What can hang from each mark:
visazuv: guge teve
lesip: guge teve
kota: guge teve
guge: dotol lesip visazuv
dotol: gegumim guge
kelok: dotol
gegumim: dotol
teve: lesip mege visazuv
vute: mege
mege: teve

Every row comes from one small tree of marks. The marks that hang from a mark follow it in brackets, in alphabetical order. Every link used is in the known rows. Which tree was each row made from?
Known rows:
lesip{guge teve}: [ -7  20  -2  14 -21   4 -16  -5 -24   9  35  -6 -13 -16  -2 -15  10   2
   0 -12   9  33  -1  16   9 -23   2  -3   4]
lesip{teve}: [-14  28  -3  13 -21  10 -19  -6 -24   9  14  -6 -10 -15  -2 -15  10   1
   6 -11   4   8  -6  24   9 -20   6   3  14]
visazuv{guge{dotol lesip{teve{mege}}}}: [-17  10  14  35 -21  10 -17  -8 -26  11  55  -7   1 -29  -4 -25   6 -11
  -2 -16   8  45 -11  12   3 -29   5  -8  10]
mege{teve{lesip{guge} visazuv}}: [-10  -6   8  25 -15  21 -17   7 -26   6  23  -3 -19 -20  20 -31  21 -21
 -36 -33   6  35  14  18  13 -33   7  41   0]
dotol{gegumim guge{lesip{teve{visazuv}}}}: [-25  24   4  24 -25  17 -22 -31 -25  31  59   3  -8 -14  -5 -13   6  29
 -40 -21   0  16  -5  29   1 -21  -1   7   9]
lesip{guge{dotol}}: [ -2   7  -6   7 -20   4 -15  29 -23  -1  17 -16  -9 -22   3 -23   5   1
  -4  -7   1  34   0  20   0 -32   9   2   2]
lesip{guge{dotol} teve{mege visazuv}}: [-20  22  18  24 -22   3 -17  -9 -29   1  41  -9  -7 -23   3 -26   2  -7
 -19 -11   4  40  -7  16   2 -42   6  14  -1]
vute{mege{teve{lesip visazuv}}}: [-20  -6  16  36 -16  25 -20  15 -31  11  15  -6 -12 -19  27 -36  22 -27
 -39 -32   4   7  12  26  23 -34   3  47   2]
kota{guge teve{lesip}}: [ -9  13   4   5 -22  12 -20   5 -20  19   4   0 -16  23   4 -38  18  -8
  -8 -11  11  13   2  26   6 -18  10  53   5]
gegumim{dotol{guge{lesip visazuv}}}: [-17  20  -3  30 -13   9 -16   0 -15  32  68  -4  -3 -14  -4 -21   6  38
 -43 -12  -6  19   7  28   6 -13   8  -8  11]
kota{guge{visazuv} teve{lesip mege}}: [-22  18  20  24 -19  15 -20 -13 -21  24  28   6 -12  22   3 -46  13  -4
 -22 -12   8  19   8  23   9 -25  10  48   6]
guge{dotol{gegumim} lesip visazuv}: [-13   6  -5  17 -23  28 -18   3 -23  15  49 -10  -4 -22  -3 -23   2  19
 -25 -18  -6  31   4  25  -9 -23   5   5   9]
guge{lesip}: [ -9  10  -7  15 -20  14 -19  10 -22  18  23  -8  -8 -19   0 -23   6   0
  -2 -13   3  15   4  22   6 -17   7   2  12]
guge{dotol lesip}: [ -8   7  -4  11 -21  12 -17  28 -22  11  24 -15  -4 -25   0 -25   6   3
   2 -12   2  24  -2  25  -3 -23  10   3   9]
mege{teve{lesip{guge{dotol}} visazuv}}: [ -9 -10  10  19 -16  15 -16  25 -26  -2  24 -11 -18 -27  22 -33  21 -18
 -30 -31   8  41   8  18   4 -39  10  42  -2]
visazuv{teve}: [-11  30   3  27 -19  15 -18  -3 -25   8  13  -1  -9 -19   2 -22  11 -12
  -3 -14  -2   7  -2  22  18 -19   2   2  12]
kelok{dotol{gegumim}}: [-13  21   3  11 -25  31 -20 -30 -22   0 -12  -2 -12 -15  -1 -23   4  10
 -53 -13  -3  -2   1  31   0 -24   1  27  18]
vute{mege}: [-13  12   1  25 -19  12 -20  19 -27  12   8 -11  -5 -14   8 -26   6  -5
 -15  -8   0  -2   4  26  21 -27   3   8   6]
kota{teve{mege}}: [-16  25  18  20 -21  10 -21  -9 -25   8 -12   1  -6  12   4 -37   3  -5
 -25  -2   4   0   4  25   7 -34  12  13  14]
mege{teve}: [-10   9   1  19 -15  19 -17  14 -22   7 -17  -7 -15 -18  16 -27  12 -12
 -13 -17   1   2  11  26   9 -21  12  10  15]
guge{visazuv}: [-13  20  -7  24 -19  17 -19   6 -22  16  25  -6 -11 -16   0 -23   6   6
  -4  -8  -7  11  10  23  10 -19   8   2  13]
visazuv{guge{lesip} teve{mege}}: [-17  15  18  55 -18  21 -17 -20 -27  15  53   6   0 -26   2 -30  10 -27
 -15 -20   2  37  -1   9  19 -23  -2  -8  12]
kota{teve}: [ -6  17   2  11 -24  11 -22   8 -21   7  -5  -4 -11  12   2 -29   6  -3
 -13  -4   2   3   3  25   7 -23  10  16  13]
teve{lesip{guge{dotol visazuv}} mege}: [-14   6  13  27 -13   9 -16   8 -23   8  51  -9  -9 -23   5 -34  14   6
 -19 -19   6  47   7  16   4 -42   9  17  -1]
teve{lesip{guge}}: [ -3   3  -5  13 -18  10 -17  10 -23   6  25  -6 -16 -17   5 -24  20  -2
 -13 -20  10  32   7  19  10 -29   4  21   2]
lesip{guge{dotol visazuv} teve{mege}}: [-16  23  13  27 -17   2 -16  -6 -25   8  62  -8  -6 -24  -1 -23   5  10
  -8 -11   4  45  -1  14   2 -37   6  -6   1]
guge{dotol visazuv}: [-10  17  -4  18 -17  14 -16  23 -22   9  27 -13  -8 -22   1 -25   3   8
   2  -8  -6  19   4  24   3 -26  11   3  10]

Which tree is each row?
[-27  24  19  46 -22  17 -20 -29 -31   7  35   2  -7 -19   0 -26   5 -25
 -19 -14  -1  30  -5  13  17 -29   1  12  12]  lesip{teve{mege visazuv{guge}}}
[-14  25   2  26 -14  12 -20 -11 -13  26  38  -1 -11 -15  -2 -22   6  36
 -35  -7  -7   2   8  29   7 -22   9   6  17]  kelok{dotol{guge{visazuv}}}
[-14  19  -4  20 -15   4 -17   3 -15  25  34  -7  -6 -14  -4 -20   7  30
 -41 -10  -1   9  -2  30   5 -14   6  -5  12]  gegumim{dotol{guge{lesip}}}
[-13  -6  11  30 -13  20 -19  21 -27  12   5  -9 -11 -19  24 -32  26 -17
 -27 -28   9   3  10  26  23 -30   4  30   6]  vute{mege{teve{lesip}}}
[-30  35  18  30 -22  12 -21 -27 -30   9  19   0  -8 -15   2 -26   4 -11
 -17 -12   1   9  -6  23  11 -31   6  19  11]  lesip{teve{mege visazuv}}
[ -8   1  -3  15 -21  21 -17   3 -23   4  49  -9 -13 -20   0 -25  14  16
 -37 -25   2  48   6  21  -5 -34   3  23   0]  teve{lesip{guge{dotol{gegumim} visazuv}}}
[ -2  -1  -4   8 -18   6 -17  27 -22   0  24 -16 -14 -23   5 -24  19   1
  -9 -18   9  39   0  21   2 -36   9  22   0]  teve{lesip{guge{dotol}}}
[-18  24  -5  25 -18  18 -22 -12 -20  29  31   1  -9 -10  -5 -18   3  42
 -38 -12 -10   4   8  32   3 -21   4  -3  16]  dotol{gegumim guge{visazuv}}
[-18  29   5  44 -13  10 -15 -15 -16  30  84   3  -3 -20  -4 -19  12  28
 -43 -17  -8  22   2  23  15 -12   0 -12   9]  gegumim{dotol{guge{lesip visazuv{teve}}}}
[-13  16   4  17 -20  22 -21 -26 -15  24  28   1  -8 -16  -6 -20   4  39
 -58 -17   0   5   2  32  -3 -22   3   9  15]  kelok{dotol{gegumim guge{lesip}}}
[ -4   7  -5   4 -24  16 -16   8 -26  -4   8 -12  -8 -19  -1 -22   2  10
 -32 -12  -1  33  -1  25  -6 -31   4   9   4]  lesip{guge{dotol{gegumim}}}
[-28  19  15  30 -20  18 -22 -13 -29   7   9  -1 -13 -15   8 -36  14 -14
 -30 -21   3   9   3  26  13 -37   8  42  10]  teve{lesip mege visazuv}
[-22   3  18  40 -19  19 -19   2 -29   1  25  -7  -7 -24   9 -39  14 -25
 -27 -23   2  36  -2  18  10 -41   7  37   8]  teve{lesip mege visazuv{guge{dotol}}}
[-18  15  -4  28 -19  21 -22 -12 -18  38  60   1  -6 -14  -6 -19   3  43
 -38 -17  -6  18  10  28  -1 -17   3  -9  12]  dotol{gegumim guge{lesip visazuv}}
[-12  19  -5  12 -19  13 -15  26 -20  20  26 -11 -10 -10   1 -28   1   5
   8  -3  -5  23   4  24   0 -14  12  21   6]  kota{guge{dotol visazuv}}
[-23  25  12  25 -19  10 -19 -22 -26  18  37  -2  -4 -19  -1 -23   7   0
  -5 -13   9  18  -4  20   6 -26   4  -3  12]  guge{lesip{teve{mege}}}
[ -7   7   6  39 -18  19 -19  11 -25   2  40  -6  -7 -28   3 -28  25 -25
  -2 -28   3  39  -7  14  16 -26   2  18  10]  visazuv{guge{dotol} teve{lesip}}
[ -5  -7   3  28 -10  20 -15  10 -22  12  43  -4 -19 -22  16 -29  25  -5
 -24 -30   7  42  20  15  12 -27   9  21   3]  mege{teve{lesip{guge{visazuv}}}}
[-11  15  -1  12 -22   7 -19  11 -23  12  44 -14  -4 -25  -2 -17   8   4
  12 -14   7  29 -10  22  -3 -22   8  -1  10]  guge{dotol lesip{teve}}
[-13 -14  16  47 -17  23 -17  33 -31   4  23 -12  -2 -27  24 -34   9 -36
 -33 -23  -5  31   5  19  18 -32   5  20   4]  vute{mege{teve{visazuv{guge{dotol}}}}}
[-24  19  19  39 -22  12 -19 -13 -30   2  37  -6  -4 -24   1 -27   4 -22
 -15 -14  -2  35 -10  15   9 -34   5  13  11]  lesip{teve{mege visazuv{guge{dotol}}}}
[-13  22  13  17 -19  -2 -16  -2 -25   0  30 -10  -6 -23   1 -21   5   2
  -6  -9   9  36  -7  16   1 -40   7  -2   3]  lesip{guge{dotol} teve{mege}}
[-12  26   3  34 -18  17 -18  12 -23  10  46  -7  -7 -27   2 -24   9  -3
   1 -15  -9  23  -1  18  10 -24   5  -1   8]  guge{dotol visazuv{teve}}
[ -3   9   6  23 -18   8 -16  14 -23  -1  43  -9 -12 -28   5 -25  24 -10
  -6 -25   8  43  -3  14  10 -34   3  17  -2]  visazuv{teve{lesip{guge{dotol}}}}
[ -7  -4  -3  24 -24  27 -19   3 -25   7  34  -9  -2 -23  -4 -24   3  -2
 -26 -19  -2  43  -3  19  -6 -21   2   1  12]  visazuv{guge{dotol{gegumim} lesip}}
